In the rows, 128 means zero.
Known rows, with every step that occurs:
C, S, B, G, F: 134  51 112 135 111 121 108 128 126  83 153 100 126 111 100 120 131 102 139 147 146 116 141 127 123 141 133 125  99 136 139  75 118 141 113 139 127 142 165 130 111 103 132 129 130 116 153 135
G, B: 136  95 133 130 119 135 140 104 100 120 127 148 128 131 101 145 120 145 117 131 124 111 124 118 149 140 131 109 115 125 135 112 162 137 107 106 122 103 160 143 120 122 131 135 137 127 167 122
Z, S: 131 198 127 120 121 126 132 117 120 127 111 135 136 122 130 129 130 132 128 117 122 141 116 142 131 138 131 129 117 122 126 127 132 131 124 126 128  99 161 138 123 122 132 118 112 128 160 139
H, C, S, D, F: 111  43 142 128 113 120 113 161 141 102 157 129 145 142 136 120 125 137 161 142 116 138 107 133 104 113 117 145 146 131 135 145 112 122 160 137 118 163  48 120 164 109 144 116 120 126 163 123
D, S, C, X, F, G: 126 129 147 130 143 150 129 125 119 156 119 128 125 122 146  94 137 131 130 114  74 134 140 114 143 123 130 110 134 152 122 117 134 129 166 136 134 131  75 103 157 149 113 128 134 117  46 134
Z, S, D: 121 186 136 122 128 124 150 162 138 130 104 135 125 128 133 123 121 146 138 116 124 145 119 135 127 110 129 122 143 116 116 129 111 123 147 124 126 126 155 102 127 139 124 123 118 131 156 147
X, F, Z, S, D: 136 168 111 125 149 115 144 148 146 126  98 139 104 122 162 126 133 128 141 129 110 133 111 140 162 127 129 143 140 137 106 147 123 117 125 132 127 146 125 107 109 142 119 130 131 141 107 132
B, G: 134 102  88 130 122 130 114 124 115 117 143 128 136 126  69 149 142 121 130 125 134 120 135 141 139 154 133 116 125 114 124 101 140 133 113 138 144 122 141 142 112 132 131 132 122 126 121 119
G, B, S, D, F: 130 149 126 134 119 135 149 161 115 116 124 152 137 147  93 135  99 161 107 137 117 128 121 111 126 118 130 138 127 110 136 126 140 129 128 109 141 122 147 129 121 130 135 146 131 133 168 132
S, Z: 131 118 116 112 134 120 140 134 131 118 135 132 137 125 140 126 134 113  99 144 209 137 129 148 133 135 133 125 156 108 117 114 130 121 136 123 125 103 183 104 134 144 136 117 131 137 125 130
C, X, F, Z: 123 111 104 124 148 142 122 111 132 168 114 131 135 110 160 149 137 120 127 102 111 128 127 143 194 127 135 151 128 146 118 124 128 128 137 112 121 161 126 128 116 154  89 121 157 121  98 122
G, F, Z, S, C: 132 191 106 122 131 118 133 127 150 132 119 141  82 117 178 134 132 113 157 128 203 102 135 135 100 136 121 114 127 160 125 129 123 124  98 124 119 144  97 131 109 117 127 123 127 129 102 119
F, G, B, S: 149 137 178 124 121 142 139 117  91 115 136 149 124 122 137  98 115 134  89 123 130 118 130 111 153 133 125 118 118 124 133 108 147 147 113 132 144  95 151 148 127 125 135 142 129 130 130 135
C, S, B: 132  45 142 125 109 130 115 117 126  80 149  96 129 111 116 110 127 116 131 151 127 129 138 136 133 130 132 132 103 136 136  84 121 136 134 125 117 139 178 134 119 108 129 121 133 121 178 147
Z, F, D, S: 133 170 161 125 124 105 151 103 137 125 123 140 128 150  96 139 128 144 116 153 100 140 156 105 104 131 127 133 142  91 130 199 126 119 120 128 117  93 182 164 122 109 145 135 134 115  81 137
D, S, C: 125 129 129 125 127 140 132 134 126 123 129 126 117 134 117 106 137 140 146 140 115 127 149 125 100 135 128  92 138 136 125 118 139 127 158 136 128 117  90 122 148 134 130 120 117 126  72 134
D, S, B, G: 127 118 101 136 122 145 109 126 129 122 126  95 137 129  75 118 133 129 128 143 117 116 142 120 110 140 139  87 114 130 132  94 129 138 136 142 141  90 178 130 118 118 116 133 121 124  99 140
S, C: 128 102 125 125 121 132 133 126 124 121 130 119  95 120 120 141 126 123 149 122 126 126 139 142 126 135 122 113 121 126 123  97 143 120 123 122 117 146  63 122 136 140 138 119 120 126 128 122
H, C, X: 105  90 118 130 121 144  94 114 130 170 140 120 150 121 148 160 120 128 146  98 121 132 115 138 149 119 129 125 124 137 131 116 125 135 150 116 116 134  61 136 152 123 107 110 131 116 129 113
Z, F, G, B: 146 128 188 129 123 104 151 108  89 126 118 149 116 137 107 117 131 138 116 127 107 122 148 102 142 114 125 134 118 122 142 169 154 132 116 123 135 108 173 144 132 105 149 139 132 127 122 123
D, F, Z, S, C: 127 176 108 131 134 136 140 119 144 131 116 138 142 151 119 141 140 130 146 132 163 117 112 145  98 142 121 166 127 144 130 175 133 119 104 129 129 155  80 143 112 123 147 128 132 140 188 129
X, F: 139 116 124 124 133 109 115 111 110 124 119 132 111 113 153 126 136 123 115 135  61 139 117 141 159 143 132 140 117 111 118 130 139 120 112 128 127 123 137 122 125 136 134 121 116 127  95 117
B, G, F: 133 115  84 132 122 117 108 131 116 126 144 133 115 118 104 147 143 113 135 129 158 110 135 132 112 153 126 108 119 119 133 104 129 130  95 141 139 124 134 131 115 123 137 131 118 122  89 106
S, D, F, G, B: 132  84 177 136 131 127 148 164 118 125 129 141 136 149 131 113 118 158 114 130 120 115 113 111 119 101 119 139 154 119 136 167 115 128 123 126 131 150 131 105 144 148 153 142 135 142 177 130
S, D, F: 120  93 141 128 130 122 136 162 135 121 126 128 143 145 127 127 121 154 127 139 121 128 122 134 104 105 125 143 154 111 132 167 108 116 137 120 128 155 136 109 143 147 146 128 127 138 163 124
F, X: 117 110 132 124 130 136 120 102 132 127 142 124 148 130 152 108 133 133 116 126 118 138 142 139  92 121 136 107 133 134 128 129 132 135 161 124 117 114 155 143 146 138  94 119 100 136 140 131
S, D: 125  91 143 121 128 122 139 162 137 116 129 126 114 128 133 128 116 147 136 130 130 133 138 137 129 107 125 116 160 111 122 131 110 118 149 112 119 148 147 104 138 154 127 123 126 136 130 137
D, S, B, G, F: 127 128  97 141 121 135 105 132 126 125 129  97 123 123  99 117 135 122 124 143 127 107 144 116  88 137 136  85 112 138 140 103 122 137 124 140 139  92 177 131 116 112 125 136 120 125  78 129
C, X, F, Z, S, B: 121 156 101 129 146 140 119 110 142 172  96 111 135 111 147 151 129 112 130  97 108 128 118 137 193 121 137 154 107 148 125 106 120 130 126 108 124 147 145 121 106 147  86 122 157 123 129 136
Z, F, G, B, S, C: 144 166 175 131 120 104 156 125  93 123 116 144 103 137 101 116 123 133 125 126 107 132 154  97 138 113 121 134 110 128 140 140 158 125 126 130 144 116 125 140 131 112 154 135 125 127 104 127
S, B, G, F: 131 100  88 137 114 126  97 125 128 125 135  83 109 106  95 153 126 103 123 129 147 105 134 129 115 139 133 103  89 118 135  76 120 136  77 132 131 113 166 120  99 113 135 133 122 125 135 122
Z, S, C, X, F, G: 125 199 143 126 138 134 136 121 124 166 101 128 116 114 149 122 128 120 141  83  81 150 116 127 167 128 126 139 115 143 118 103 135 128 131 130 129 134  71  99 138 149 120 118 129 122 133 134

Rows:
129 117 116 127 131 142 126 112 133 124 132 138 150 148 128 136 134 133 124 144 171 108 117 152 100 140 124 162 136 136 137 186 127 123 109 126 129 149 121 158 111 124 147 133 141 140 169 122 -> D, F, Z
123 189 115 124 129 137 130 130 149 137 125 126 112 119 122 159 104 121 118 109  96 163 133 126 164 142 127 147 113  97 116  93 124 123 134 119 132 143  69 127 122 153 115 130 135 114  92 134 -> B, S, C, X, F, D
149 110 166 120 137 116 120 109 104 125 123 132 106 110 179 102 138 118 103 125  62 136 116 132 168 137 128 137 127 118 115 141 131 131 105 143 133 120 130 112 136 137 144 133 118 135  86 120 -> X, F, G
126 171 106 133 130 140 128 113 141 131 113 117 150 148 118 137 132 124 130 136 162 110 107 145 100 137 125 162 111 141 140 171 119 124  95 127 131 132 141 150  97 114 144 132 136 142 211 136 -> D, F, Z, S, B
145 127 186 124 125 143 152 146 100 114 134 149 113 126 135  96 107 142  96 122 132 124 130 108 153 114 123 111 134 126 127 111 134 144 128 130 147 111 148 120 133 138 132 150 133 137 128 135 -> F, G, B, S, D
122 146 144 129 125  95 132 107 123 128 121 129 141 138 119 115 135 136 127 134  98 145 163 124  92 102 135 131 121 121 136 174 138 121 164 121 123 118 178 147 145 113 119 119 102 131 113 128 -> Z, F, X
137 167  72 134 129 123 122 138 134 132 130 142 112 123 109 146 144 107 140 130 195  99 130 136 114 154 129 113 129 140 128 116 128 131  94 143 142 130 129 142  95 118 125 138 126 128 100 114 -> B, G, F, Z, S
148  90 188 126 126 139 140 100  87 125 136 145 123 123 142 109 123 136 102 120 124 103 124 112 149 132 125 108 127 136 130 125 153 147 105 128 130 106 147 137 130 131 138 142 134 133 152 125 -> F, G, B
138 157 163 122 124  98 151  96 139 122 125 135 122 140  98 158 126 139 118 139 110 142 151 112 119 130 123 152 129  84 130 190 126 115  97 121 112 109 180 162 116 114 147 133 137 122 119 128 -> Z, F, D
127 145 119 116 137 136 141 136 131 121 131 136 152 136 133  93 141 133 102 159 184 138 142 131 105 131 135 100 167 125 125 132 129 126 171 138 130  83 187 116 145 132 127 123 121 130  73 138 -> D, S, Z
133 169  67 135 132 125 125 146 139 132 130 137  98 122 102 156 144 105 158 122 193 105 133 133 109 151 125 110 125 149 123 101 135 127 100 146 141 143  84 129  99 124 127 135 128 130  98 114 -> B, G, F, Z, S, C
117 118 129 136 131 129 115 100 126 132 137 126 174 151 135 118 132 143 108 139 109 129 123 140  65 123 133 150 127 118 140 179 129 126 139 130 124 130 134 145 146 129 129 121 104 137 187 123 -> D, F, X
113 129 125 130 133 154 128 126 132 150 125 121 135 126 117 115 133 142 144 121 112 134 152 120 125 127 133  99 138 150 128 110 135 128 180 121 123 130  86 124 154 141 106 120 136 114  70 137 -> D, S, C, X
113  48 135 130 119 125 121 163 155 100 153 132 139 149 140 122 125 132 168 147 153 131 109 134 108 113 120 150 154 150 134 154 111 121 157 136 119 175  45 123 148 109 136 120 130 135 166 126 -> H, C, S, D, F, Z
133 189 110 121 131 118 129 123 146 133 121 144  99 117 185 132 132 114 145 133 206 102 130 138  97 136 124 118 130 151 130 143 120 128 101 123 120 128 139 140 104 116 126 126 125 132 104 117 -> G, F, Z, S
122 124 133 125 142 140 124  88 138 166 122 129 141 110 148 168 121 127 108 103  68 142 117 128 189 138 130 154 129 103 120 133 117 125 114 112 110 133 133 129 123 153 103 127 158 106 110 127 -> C, X, F, D
127  95 143 135 143 142 136 120 113 165 116 129 108 110 138 139 125 124 142  92  74 128 126 116 189 125 124 129 114 143 124  88 152 131 125 116 121 155  43  98 145 156 118 128 148 119 123 120 -> S, C, X, F, G, B
130 159 146 123 129 121 126 104 145 122 141 140 111 126 168 139 123 135 113 148 151 114 136 109  78 146 122 105 142 105 133 162 106 129  87 135 105  97 156 146 123 118 136 137 130 114  66 121 -> G, F, D, S
127 175 115 119 123 136 140 179 146 108 128 131 129 144 125 121 106 143 119 148 161 141 133 137 109 115 127 156 146 115 126 149 106 118 156 124 148 155 130 131 114 142 133 134 124 140 129 140 -> B, S, D, F, Z
119  42 171 130 118 123 117 160 131 102 161 132 145 142 149 104 121 133 152 137 120 138 104 125 110 111 117 145 150 140 135 145 109 130 157 147 125 161  44 112 168 111 149 123 119 130 158 121 -> H, C, S, D, F, G
139 106 173 127 126 133 124 102 102 125 140 132 153 141 143 104 135 136  98 134 117 117 115 132 105 135 122 156 129 119 138 182 124 129 103 144 137 122 125 144 142 127 166 133 122 136 163 121 -> D, F, G
131 183 106 123 131 138 149 127 152 127 111 136 101 131 133 135 131 118 164 120 185 118 128 146 128 139 122 125 133 160 116 127 136 123 125 125 125 146  87 137 106 132 117 126 136 140 148 140 -> F, Z, S, C
130  89  93 134 114 138 103 119 121 121 130  81 122 116  66 152 128 109 125 122 129 111 130 136 139 139 139 107  91 113 129  67 124 135  91 130 138 112 173 129  97 126 125 135 128 129 162 133 -> S, B, G
127  90 143 120 130 101 149 136 133  83 142 140 155 136 123  90 144 116 119 158 176 157 156 127 108 112 131 147 149 134 134 134 134 120 187 135 120 136 190 120 155 113 122 114 121 129 138 140 -> C, S, Z, F, X
128 187  91 134 121 135 115 124 126 135 106  99 131 119  81 141 128 113 133 113 122 133 112 132 133 138 134 117  89 120 129  85 127 136 100 136 138  94 171 128  97 117 124 127 115 128 185 144 -> Z, S, B, G
132 147 127 129 121 134 152 161 111 114 125 146 118 132  97 132  98 155 113 134 127 129 130 111 145 119 129 118 126 114 130 102 141 131 136 111 136 118 155 127 118 133 121 144 132 129 148 136 -> G, B, S, D
104 119 126 134 136 136 100 111 144 170 131 129 148 127 157 158 121 132 130 106  63 144 100 118 151 130 127 133 140 125 124 141 118 131 137 128 111 116  54 129 151 128 109 121 138 110  83 113 -> H, C, X, F, D, S
131 128  90 136 126 139 113 132 139 125 129 101 120 127 102 117 133 118 130 146 163  92 144 117  93 137 138  86 120 153 134 108 120 136 122 142 141 106 171 134 105 115 118 140 131 127  75 130 -> D, S, B, G, F, Z
140 170 102 128 140 124 128 116 141 131  95 118 102 116 155 129 133 109 128 126 106 126 106 145 160 139 133 142 107 137 113 126 125 126  96 130 128 130 144 116  91 127 119 126 133 140 129 133 -> X, F, Z, S, B
112  83 132 126 121  99 120 138 140 105 156 133 160 141 139 108 135 113 140 144 157 152 127 126  99 109 127 137 148 142 134 131 130 123 185 142 113 128  94 125 170  97 127 108 110 128 136 123 -> H, C, S, Z, F, X
127  50 113 136 114 128 103 126 137  85 154  98 132 115 106 107 134 106 138 145 141 124 144 119 101 131 134 116  97 144 140  76 118 141 137 142 124 142 166 134 121 107 111 126 120 121 160 133 -> C, S, B, G, F, X
112 192 134 130 134 123 144 150 145 138 107 135 151 150 131 112 126 154 133 121 105 149 111 128  86 105 127 139 143 121 129 168 111 121 155 130 127 130 141 110 141 141 123 124 108 139 193 143 -> Z, S, D, F, X
124 173 123 120 120 128 134 178 132 109 131 132 137 144 119 118 108 150 104 140 128 153 130 134 105 114 126 152 140  96 128 141 109 119 151 124 146 138 133 128 131 139 141 130 115 132 133 142 -> B, S, D, F
145 142 160 121 136 103 162 128 106 125 121 148 138 135 122 112 138 119  96 139 186 132 140 108 140 110 126 131 153 122 134 144 144 122 126 125 131  92 196 107 138 125 153 131 139 135 122 128 -> S, Z, F, G, B
108 103 125 133 133 134  95 105 141 172 134 124 144 120 159 172 119 123 137 100  69 142  96 127 165 131 129 145 128 114 122 132 118 126 119 120 108 131  51 130 145 131 114 120 138 111 112 110 -> H, C, X, F, D
109  98 103 131 136 134  99 116 144 172 129 126 138 118 166 159 128 117 152 103 106 128 105 141 169 124 129 145 129 146 123 125 123 130 143 119 116 149  39 128 143 128 101 113 141 124 106 110 -> H, C, X, F, Z
127 106 146 128 141 135 128 119 121 163 120 119 107 108 153 135 130 115 140  91  77 135 132 126 181 124 123 131 121 139 117  94 136 126 132 124 123 163  44  98 149 162 117 120 142 120  98 119 -> S, C, X, F, G
